Known rows, with every way that one mark hangs from another
{sidiz {senimar {benuv paro} saluri} vibuz}: 4.8  23.1  25.4  -14.8  -10.9  -30.5  19.5  1.9  -63.9  -26.6  -10.1  21.4  -3.2  30.4  21.2  -12.7  48.7  18.5  -26.4  -12.1  -8.9  25.7
{zibeka {senimar benuv {sidiz vibuz}}}: 27.7  29.4  -0.3  -28.9  -2.3  -12.7  16.7  8.1  -13.9  -10.3  -7.6  -3.4  4.2  4.2  2.1  -1.1  37.0  1.1  -7.4  19.9  24.5  20.9
{vibuz sidiz}: -6.7  9.9  11.9  -5.4  -12.7  -10.6  -2.0  -7.4  0.6  -18.5  -3.6  0.6  7.4  -7.3  -3.2  9.0  0.3  -7.0  13.8  -15.4  13.9  11.7
{sidiz paro}: 5.4  0.2  7.7  -0.4  -14.5  2.8  1.1  0.7  -9.8  -14.0  -8.3  2.4  13.5  10.7  2.3  1.0  0.5  -4.7  -8.4  8.7  -9.7  14.3
{benuv {senimar sidiz}}: -20.6  5.6  14.5  -10.5  -8.0  -12.3  -14.9  0.3  10.4  -9.5  -4.8  12.2  0.2  9.6  -7.3  12.8  13.8  17.7  29.1  -12.8  -8.0  12.5
{vibuz {sidiz {senimar {benuv {paro zibeka}}}}}: 3.2  37.1  45.9  -6.2  -22.4  -15.5  16.4  10.2  -13.4  -43.7  -12.6  11.6  -6.2  12.5  20.1  -11.9  37.2  -0.7  -14.1  -19.1  -9.0  33.0
{saluri {senimar {sidiz {paro zibeka}}}}: 26.0  30.2  32.9  -13.6  -23.7  -12.0  30.6  8.6  9.3  -11.1  -2.4  21.8  11.6  29.8  -15.2  13.0  9.4  -9.5  -5.4  4.6  0.3  42.6
{sidiz {senimar saluri} vibuz}: 2.7  16.3  12.0  -24.3  -3.8  -15.6  24.9  -4.3  -44.3  -25.6  8.3  15.0  6.3  19.2  11.9  -8.1  31.4  1.8  -25.3  -8.2  15.2  26.5
{sidiz {paro saluri}}: 2.9  4.9  26.6  0.2  -8.7  5.5  18.7  2.1  -5.0  -16.7  -2.9  20.1  12.4  19.0  2.4  0.6  -2.5  -11.2  -17.8  1.8  -17.1  25.0
{benuv paro}: -9.5  -3.5  8.7  2.2  -0.5  -14.9  4.9  3.1  -1.2  -2.7  -10.4  5.3  -4.9  13.0  -7.0  -2.7  13.5  7.9  -1.2  -5.9  -17.7  -7.1
{paro {saluri {senimar benuv sidiz}} zibeka}: 28.9  42.2  45.3  -7.0  -8.9  -8.1  39.6  15.5  6.1  3.5  3.7  38.2  -8.1  23.7  -2.6  7.4  7.3  -5.9  -9.6  -8.1  -2.4  43.6
{vibuz {sidiz {paro zibeka} {senimar saluri}}}: -1.4  29.4  64.9  -23.4  -18.0  -7.8  25.3  7.0  -19.9  -49.1  0.8  18.6  17.9  19.9  8.6  -3.4  23.1  -8.6  -21.6  -19.2  5.3  54.5
{paro saluri}: -2.0  3.0  17.3  -0.9  5.7  5.8  18.2  1.2  4.2  0.0  5.1  18.2  1.5  6.3  0.5  0.1  -5.6  -8.2  -8.7  -6.6  -6.7  10.2
{saluri {senimar benuv sidiz}}: 18.8  29.1  7.0  -2.7  -29.3  -23.5  5.5  -2.9  -8.9  0.4  -10.3  14.5  -5.6  16.5  0.1  14.0  9.6  4.0  12.5  -3.2  12.3  23.2
{vibuz {sidiz {paro zibeka} {senimar benuv}}}: 17.2  38.7  47.2  -9.2  -36.1  0.9  12.1  8.2  -17.2  -59.0  -9.4  5.9  9.2  11.3  25.5  -7.6  23.2  -12.0  -21.0  -3.6  -1.4  53.2
{benuv paro senimar}: -18.9  -13.1  13.7  1.2  -9.3  -24.4  -12.4  -1.8  3.8  -12.8  -15.9  19.2  -0.5  14.3  -3.2  -9.0  27.6  24.8  14.6  -20.1  -34.2  -1.8
{senimar {sidiz paro vibuz}}: 13.8  24.4  6.9  -18.8  -15.4  -7.0  15.9  4.3  -28.6  -17.6  -3.3  3.9  17.2  19.5  -7.2  17.6  21.4  -4.1  -6.4  16.5  3.4  31.1
{vibuz {sidiz {paro saluri}}}: -2.9  13.8  37.0  -7.1  -22.2  -4.1  15.4  -2.9  -6.3  -34.9  -4.8  19.5  21.2  9.6  -0.9  10.5  -0.8  -16.7  -4.4  -12.7  -3.8  36.6
{saluri {senimar sidiz}}: 7.5  19.4  0.2  -11.2  -20.5  -21.7  16.2  -6.5  7.1  4.8  -3.0  11.6  0.1  16.8  -13.1  19.6  6.7  -3.0  13.8  -5.4  17.7  18.0
{benuv {paro zibeka}}: 5.6  4.4  29.6  0.7  12.7  -4.9  17.9  17.4  9.8  1.4  -3.4  13.1  -7.1  12.4  -7.5  -11.3  18.8  5.1  -13.1  -3.9  -27.2  4.0

Rows
24.0  26.7  -7.9  -22.2  -20.2  -27.9  28.0  -7.4  -15.1  -3.8  3.5  14.8  8.2  19.8  -18.0  17.6  23.1  -6.1  4.4  1.8  25.7  27.0 : {saluri {senimar {sidiz vibuz}}}
-22.1  8.4  35.2  -28.3  2.0  -40.7  6.8  0.2  -33.1  -10.0  -8.2  34.0  5.4  33.7  -17.5  7.1  49.1  35.5  14.4  -27.2  -20.9  21.0 : {benuv paro {senimar saluri {sidiz vibuz}}}
26.4  31.7  36.8  -19.8  -10.4  8.0  54.0  11.1  -21.1  -43.0  12.2  29.2  15.6  28.4  13.8  -13.1  29.8  -22.8  -51.7  9.8  -12.4  56.6 : {sidiz {paro saluri zibeka} senimar vibuz}
16.7  20.1  1.1  -15.8  -26.9  -5.2  22.3  -5.0  -37.2  -46.1  -1.1  4.1  17.6  20.2  16.1  -5.2  33.4  -12.1  -30.0  15.7  4.8  36.3 : {sidiz paro senimar vibuz}
9.8  19.3  20.8  -24.2  -16.7  -13.9  26.8  -3.2  -53.6  -39.5  -0.2  17.3  20.1  29.6  12.9  -8.1  35.1  -1.4  -31.9  1.4  5.1  40.5 : {sidiz paro {senimar saluri} vibuz}
1.5  25.2  57.5  -6.4  0.8  -15.8  21.8  19.0  -27.2  -20.7  -10.2  26.2  -12.8  32.0  18.7  -20.1  36.6  17.7  -28.3  -18.7  -23.0  26.0 : {sidiz {senimar {benuv {paro zibeka}} saluri}}
30.9  24.9  42.4  -16.8  -19.8  -2.4  13.5  13.5  7.2  -39.1  -16.0  1.1  19.9  1.0  7.0  -19.5  23.5  -11.6  -15.3  6.8  4.3  41.8 : {vibuz {sidiz {paro {zibeka {senimar benuv}}}}}
-2.0  19.7  28.4  -7.8  -11.3  -11.2  2.9  3.5  -37.2  -20.6  -5.0  12.6  -6.1  15.7  28.9  -9.0  20.8  13.3  -14.7  -13.1  4.2  21.6 : {sidiz {senimar benuv saluri}}
12.9  4.6  38.4  -27.2  24.7  -2.2  26.0  17.7  14.5  2.4  7.9  9.5  2.1  7.0  -8.3  -21.9  19.6  2.6  -21.4  -1.2  8.6  14.5 : {paro {zibeka {senimar saluri}}}
-18.1  14.6  61.2  -11.1  8.6  -12.1  22.3  17.3  23.4  -7.6  -4.2  45.1  -6.3  28.0  -16.5  0.4  26.8  16.9  3.1  -24.0  -42.0  26.8 : {benuv {paro saluri zibeka} {senimar sidiz}}
9.8  26.5  31.1  0.5  -28.6  2.1  18.6  3.8  -26.0  -42.3  -10.2  22.7  6.9  23.3  35.2  -6.2  14.3  -10.5  -31.4  3.2  -14.4  41.3 : {sidiz {paro saluri} {senimar benuv}}
10.7  27.1  39.9  -28.9  20.8  5.7  44.8  21.6  38.9  0.2  8.6  18.8  1.2  9.9  -12.4  -2.9  13.3  -15.6  -17.4  7.1  6.8  27.5 : {paro saluri {zibeka {senimar sidiz}}}
21.2  26.2  41.4  -26.0  -5.5  -4.5  40.8  10.2  -41.5  -37.1  10.1  22.5  15.9  29.4  11.2  -15.0  38.5  -2.8  -43.2  4.3  -3.1  51.2 : {sidiz {paro zibeka} {senimar saluri} vibuz}
18.6  11.8  16.6  -11.9  -9.2  0.6  31.0  1.0  -27.4  -21.0  3.3  21.3  20.1  17.9  1.5  -2.3  13.4  -13.1  -26.8  10.3  -11.9  34.2 : {sidiz {paro saluri} vibuz}
14.0  25.5  18.1  -17.0  -10.7  -15.0  14.6  0.5  -59.7  -28.9  1.3  14.0  0.2  18.5  27.3  -11.5  35.9  10.3  -25.3  -6.2  9.8  31.7 : {sidiz {senimar benuv saluri} vibuz}
-4.7  21.7  22.6  -13.9  -42.0  -12.6  9.0  -9.2  -13.0  -56.1  -10.0  2.1  19.0  8.7  17.3  3.6  17.0  -17.2  -7.0  -9.4  12.8  37.9 : {vibuz {sidiz paro senimar}}
21.6  33.9  28.4  -12.8  -15.7  -3.8  24.4  9.4  -40.1  -23.1  -4.4  24.9  11.2  25.7  7.8  12.8  21.5  -4.5  -17.8  13.6  -8.2  44.0 : {senimar benuv {sidiz {paro saluri} vibuz}}
19.1  26.8  26.5  -17.1  -25.7  -14.5  15.5  0.6  -70.7  -43.1  -7.8  17.7  13.7  28.6  29.9  -10.9  38.2  6.2  -32.3  2.4  1.2  45.6 : {sidiz paro {senimar benuv saluri} vibuz}
-16.9  9.7  39.0  -10.9  -20.0  -7.7  4.7  0.4  5.5  -24.1  -6.3  35.5  14.7  26.2  -4.0  12.5  11.7  6.1  10.0  -10.6  -25.9  37.1 : {benuv {senimar {sidiz {paro saluri}}}}
34.2  11.6  34.3  -35.1  11.4  -6.1  43.0  14.6  -16.1  -19.8  4.4  14.4  23.5  20.8  -9.7  -24.7  36.0  -3.8  -40.6  15.0  4.1  38.0 : {sidiz {paro {zibeka {senimar saluri}}} vibuz}
13.6  30.0  51.4  -29.2  16.6  -7.7  22.1  25.2  3.9  3.6  -0.8  12.7  -2.3  14.7  -1.4  -7.3  24.0  11.4  -11.3  2.3  14.0  28.9 : {paro {zibeka {senimar benuv saluri sidiz}}}
28.7  27.0  13.8  -37.6  16.0  -4.3  41.1  18.2  13.2  -5.1  11.2  2.1  6.4  5.2  -18.2  -6.1  37.4  -8.0  -18.6  21.5  22.7  27.2 : {paro {zibeka {senimar {sidiz vibuz}}}}
-13.9  19.5  44.4  -9.1  1.6  -27.9  2.2  13.0  -32.7  4.4  -16.5  22.8  -11.1  29.8  -1.6  10.3  23.0  29.7  5.7  -17.0  -13.8  11.5 : {senimar {benuv paro} saluri sidiz}
7.4  30.2  40.8  -4.2  -15.4  -0.7  12.0  11.2  -17.2  -16.1  -11.7  25.3  4.5  24.3  9.8  16.0  2.6  -2.9  -6.6  5.1  -15.6  37.0 : {senimar benuv {sidiz {paro saluri}}}
-7.3  10.7  34.6  -28.6  -13.3  -23.6  2.8  -0.2  -38.7  -22.5  -3.6  29.3  22.8  32.6  -10.8  7.4  36.2  23.5  7.5  -12.0  -11.7  41.7 : {benuv {senimar saluri {sidiz paro vibuz}}}
